Each row comes from the steps of one walk. Every step used is in the known rows, and no mark comes twice. Write the walk behind each row, first mark first.
Known rows
k > t > j: [ 11   7  -1   9   5 -16   8  -8  -7  -1   1  -4 -12  -8  14   5  11 -17
 -21 -21  -1   0  -8   1  -8  10   3  10]
j > p > k: [ -5 -18   1  -2   2  15  -3  16  -5   5   8  23   7   2   4   6   0   7
   7  14  -7   4  13  11  -3   0   4 -11]
t > j: [ 12   3   2   3   0 -11   0  -2 -17   5   2  -3 -10  -2   1   6   5  -8
  -8 -10  -1   0  -8   9  -4   8  -3  12]
r > t > j > p > k: [  7 -17  -3  21  -5   3  -4  19  -5  13  12  24 -14 -12  10  -3   6  13
 -10  10 -16   6   2   1  -2   6  16 -16]
d > s > t > j > y > p: [-12  25  20  -6 -19 -11   8 -15  -7  -8  19 -45  -5   4 -15   2  -7  14
  -1 -14 -12 -17 -16   4   3   0   0  10]
y > p > j > t: [  5  -3   7   1 -10  23   2  -9  12 -20   5  -3  14   3  -8 -16  -9   6
  -1   0   6 -13  11 -15   4 -13   1   4]
d > s > t > r: [-10  15  -6 -18  -4  -3   7   2  -9  -3  10 -15   8  18  10   6   7  -6
  23   4 -17 -18 -11  13   4  -4 -15   5]
j > t > s > d: [ 16  -4  -3  -4  13 -14 -14   3   4   7 -21  21   7 -12   6   1 -12  13
  20   7  27  -7   0   1  10  11 -10 -13]
y > j > t: [  6 -10  -6   0 -11   5   2  -6   4  -5 -12 -10  13  -7  -3 -16  -3   7
   5  -5  15   7   4   1   4  -4  -7   5]
d > s > t: [ -5   0  13 -14 -10  -2   6   3  -4  -2   9 -27  -2  15   4   3   0   0
  16  -1 -18  -3  -9  13   4  -4   0  10]
j > y > p > k > t: [-20  -4   4  -1   8   1   0 -17   5  -4   0 -18   3  -1  -2   5  -3  -5
 -10  -2   0  -4  10  -5  -3  -3   8  -8]
j > p: [-6 -4  0 -7 -6 10  0 14 -8 -5 10  7  2  7 -1  4 -6  1 -6 -5  1  7  6 14
 -1  2 -4  0]
d > s: [  5 -15  -6  -9  -6  -8  -1   7  -7  -1   2 -29  -4  10   7   3   1 -11
   4   5 -15   3  -8   9   1   1   0  13]
k > p > j > t: [ 15  -5  -8   9  -7  18  -6   5  16  -7  -3  18  -3  -4   2   4  -2  -4
   5  13   0   3  -3 -20   1 -11  13   6]
y > p > j > t > s > d: [ 13  11   5  -8   7   6  -3  -5  17  -8  -9  15  15  -8  -6 -13 -17  18
   8   8  23 -18   5 -18   9   0   0 -11]
y > p > k > t: [ -3  -5   2  -8   9  10   6 -14   3   3   4 -11   5  10  12   2   3 -11
  -9 -11   0  -5  12  -5  -3   1   9  -3]
r > t: [ -3 -15  -4   6  -4   0  -4   9  -2   1   1 -11 -13   7   3  -3   1 -10
  -8  -4  -8  16   1   2   3  -6   1   2]
p > k > y > j: [  8 -19  -1  -1  -4   5   2  -5   2  19 -11 -14   1  13 -12  -6  12  -1
  14  -4  -5  27   2  -8  -5  -4  -1  17]
p > j > t > r: [  6   0 -17   7   1  12  -2   0   4 -17  -4  27  16  -4   6  -9   6  -7
  14  21   2 -17   4  -9   3  -9 -15  -6]
y > j: [ -4   2  -3 -14  -4   1   6  -5  -4   2  -6 -22   4   7  -8  -9   3  -3
  -7  -9   6  16   1   8  -1  -6  -4  13]
d > s > t > j: [  8  11  14  -3 -13 -12   9   0 -11   3  13 -21 -10   4   6   4   6   2
   7  -8 -20 -11 -18  10   0   2   2  14]
j > p > k > t > s > d: [  1  -1  -4  -6  24  -9  -3  13   9  15 -11  41   6 -13  19   7  -4   9
   3  13  11  -3   8   2   0  14   9 -28]
j > p > k > t: [ -4 -15  -3   2   6   9   3  10   3   0   6  22   3  -4  17   4   4  -4
  -7   4  -6   4  13   4  -7   4  10 -12]
y > p > j > t > r: [  2  14 -13  -3  -4  23   4 -10   5 -20   5  10  21   4  -1 -12   0   2
   4   3   9 -25   8 -15   4 -11 -14  -1]
s > d: [  3   7  11 -17   6 -10  -3  -1 -10  -2 -10   4   1  -4  -1  10  -8  -3
   0  -4   3   6   8   2   6   4 -11   0]
r > t > j > y > p > k: [ -7  -3   5  19  -3  -5  -5  -7  -2   8   7 -15 -13 -10 -11  -2  -1  10
 -14   5  -8   0   0  -9   2  -1  14 -12]
r > t > j > y > p: [-11   8   4  15 -11  -9  -3  -8  -5  -6   8 -31 -19  -6 -15  -4  -6   6
 -26 -18   1   2  -5  -7   2   0   5   1]
k > p > j > t > s > d: [ 23  10  -6   1   9   2 -12   8  23   6 -20  35  -1 -12   1   6 -11   8
  14  20  16  -3  -8 -22   7  -1  11 -11]
p > k: [  2 -20   1  -1   7   5  -6   2  -7  11  -3   8   2   5   4   7   5  -7
  12  15  -9   5   7   9  -3  -1   1  -3]
p > j > t > s: [ 15 -13 -10  14   8   3  -9   5  17  -2  -9  24   6  -3   2 -14  -3   5
  15  21  12  -8  -4  -2   1  -4   3  -6]

Which walk is each row?
[-23  11 -14  -4  13   0   2 -17  -1  -5   0  -8  11   1   3   8   6 -11
  -4   1   3 -19   7  -5  -1   0  -7 -15] -> j > y > p > k > t > r
[  5  -3  -6  -5  15 -19 -10  13   5  13 -14   7 -12  -3   3   0  -5   2
  -1   4   8  10  -4   0   9   7   2 -14] -> r > t > s > d
[-16  21  -1 -16   3   6   5  -3 -13  -2   8   8   9  16   4  11   8  -7
  16  -7  -4 -12  -1  16   2  -7 -24   0] -> s > t > r
[ -9  -1 -22  -1  11   7   3   9  -3   1   6  34  13  -2  23   8  11  -9
  -1   7  -7 -12  11   5  -6   3  -5 -18] -> j > p > k > t > r
[ -6   7   4  17   3 -25   1 -11  -7  -9  -4 -12 -16 -17   2   8   5 -12
 -22 -13   1   3 -10   1  -5   8   3   5] -> k > t > j > y
[  6   0  13   3 -13   3   8  14  -5  10  21   8   0  -4   9   4   4  20
  15  12 -27 -14  -6  12  -2   4  12  -7] -> d > s > t > j > p > k
[-12   3  -6 -14 -11  11   9   9  -2  -5   5  -6   9   2  -8 -11  -3   9
 -12  -7   7  17   5  13  -2  -2  -2   6] -> y > j > p
[  6   8  -1 -16  18 -18  -9   5  -4  11 -15  13   0   3  -1   8  -8   2
   8   3  14   2  -3  10   5  12  -7  -6] -> t > s > d
[-18  -2   8   6  -1   0  -5  -2   5 -17  -3  -3  -4  -3 -20  -2  -4  -8
  -6  18 -10   9  -1  -3  -1 -12   1   2] -> p > j > y
[  8 -14   2  12  -7  12  -3   1  10 -18  -2  16   6  -7  -1 -11  -2  -1
   9  15   2  -3   5 -11   2 -10  -1   1] -> p > j > t
[ -9  -9  -8  -3  -1  11  11   4   8   3  -1   8   9  -7   9 -11   7   2
 -13   1  -1  12  13   2  -5   0  12 -10] -> y > j > p > k > t
[  2 -16 -16   8  12  -8 -10  15   4  13  -5  -3 -14  10   4  -5   1  -7
  -1   3   3  11 -10  10   2   2   6  -6] -> r > t > s
[ -7  12  18   7 -14 -23   2  -5  -8  -4  10 -30 -11  -5  -7   7   0   9
   7  -1 -18  -7 -20   9   1   2   1   7] -> d > s > t > j > y
[ -5   4   9   6  -1  -4  -3 -15 -10   8   3 -12  -2  -6 -14   6  -2   9
  -5   0  -1 -10   0   1  -4   4   6  -3] -> t > j > y > p > k
[-11  20   6   6  -1 -15   7 -20  -5 -12   5 -29  -9  -7  -6   3  -1  -7
 -32 -28   8  -9  -5  -5  -4   8   2   6] -> k > t > j > y > p
[ 17   0   1   2  11  -5 -10   4  16  -3 -18  34   8 -16   0 -10  -9  11
  16  23  16  -9   2 -11   8   1  -1 -15] -> p > j > t > s > d
[  3   2  10  -4  -7  19   6 -10   7  -7   7 -22  -3  26 -19  -6  -1  -8
  -3 -16  -9  12   3 -21  -3 -12  -1  27] -> k > y > p > j
[  8  -5  -3  -7  31 -18  -3  -1   6  20 -21  25   2  -8  18   8   2  -4
   9  13   7  -2   2  -1   1  14   8 -20] -> p > k > t > s > d
[  3  -3  -3  17 -10  -1  -1  18  -6   1  16   9 -14 -10   4  -5   1   5
 -21 -11  -7   9  -3   3  -1   7   7  -2] -> r > t > j > p
[-17  19  24   9  -7 -13   0 -11 -11  -4   7  -7 -10  -7 -13  12  -1   9
   1 -11  -4  -3  -9  13   1   0  -8   2] -> s > t > j > y
[ -2  -2 -22  -1  19  -2   3  -4  -5   6  -4  19   9   2  25  10  19 -22
   4  10  -5 -11   4   0  -5   3  -5 -12] -> p > k > t > r
[ -9  18  10   3  -7 -10   0 -16 -12  -4   6 -28  -6  -4 -18   4  -7   4
 -18 -17   7  -6  -6   2  -1   5  -3   8] -> t > j > y > p
[  0 -10   4 -13   4  15   0  -9  -5   9   5  -9   7  14  -2   2  -4  -2
   4   0  -1  -5  12   4   0  -3   1  -2] -> y > p > k
[ 11 -15  -4   7 -17   4   1  -9   9   1 -15 -17   4   4  -9 -13   1   7
  14 -18  12  20   2 -13   1  -4 -11  25] -> k > y > j > t
[ -3   9   7 -13  -4  19   7  -8   4 -15  11 -13   3  15 -15 -10  -4  -6
 -12  -2  -4  -1   7  -8  -3 -12   2  11] -> y > p > j
[ 21  -1 -17  11   4  11 -12   9  23   7  -9  25  -3  -2   3   0  -3   0
  12  20  10  -2 -13 -14   0  -6  16  -2] -> k > p > j > t > s
[  6   5  -2  -3  -1  16  -1   6   8   0   1   8 -10   6  -4  10   3 -16
  -5   9 -11  12  -7 -12  -4 -13  14  11] -> k > p > j
[  5  -4 -21   2   3   3  -6   1  -7  -8  -6  16  14  -1  13   2   2  -3
  17   3  13 -15   3   3   5   0 -23  -4] -> j > t > r
[ -7  19  21  -1 -12   6   9   8 -13  -2  21  16  -4  -2  -1   6   0  17
  -3 -18  -6  -6  -2  17  -2   3  -2   2] -> s > t > j > p
[  5   9  -3 -11  24 -22  -1  -1   4   8 -18  10  -3  -4  14   7  -2 -10
  -5  -6  16   0  -3   0   3  15  -2  -8] -> k > t > s > d
[  2  -3  -2  -7 -10   0   7  -6   0   7  -9 -30  -4  17 -16  -6   5  -5
   3 -24   1  30  -3  -5  -3  -4  -8  30] -> k > y > j
[ -7  -4   1  25  -7 -20  -8   3  -6  -1   0 -13 -23 -14 -10   1   0  -1
 -19  -3  -7  10  -9   0   1   2   4  -1] -> r > t > j > y
[ -4  -4  -3  -5 -17   9   8   6   2   2   1 -14  -1  11 -16  -8  -1   7
  -4 -21   3  29   3  -1  -4   0  -9  22] -> k > y > j > p
[ -7  -9  -4  -9  -5  15   5   8   1   9   3  10  11  -2  -6 -10   2  13
   0  12  -2  13  10  10  -3  -1   5  -7] -> y > j > p > k
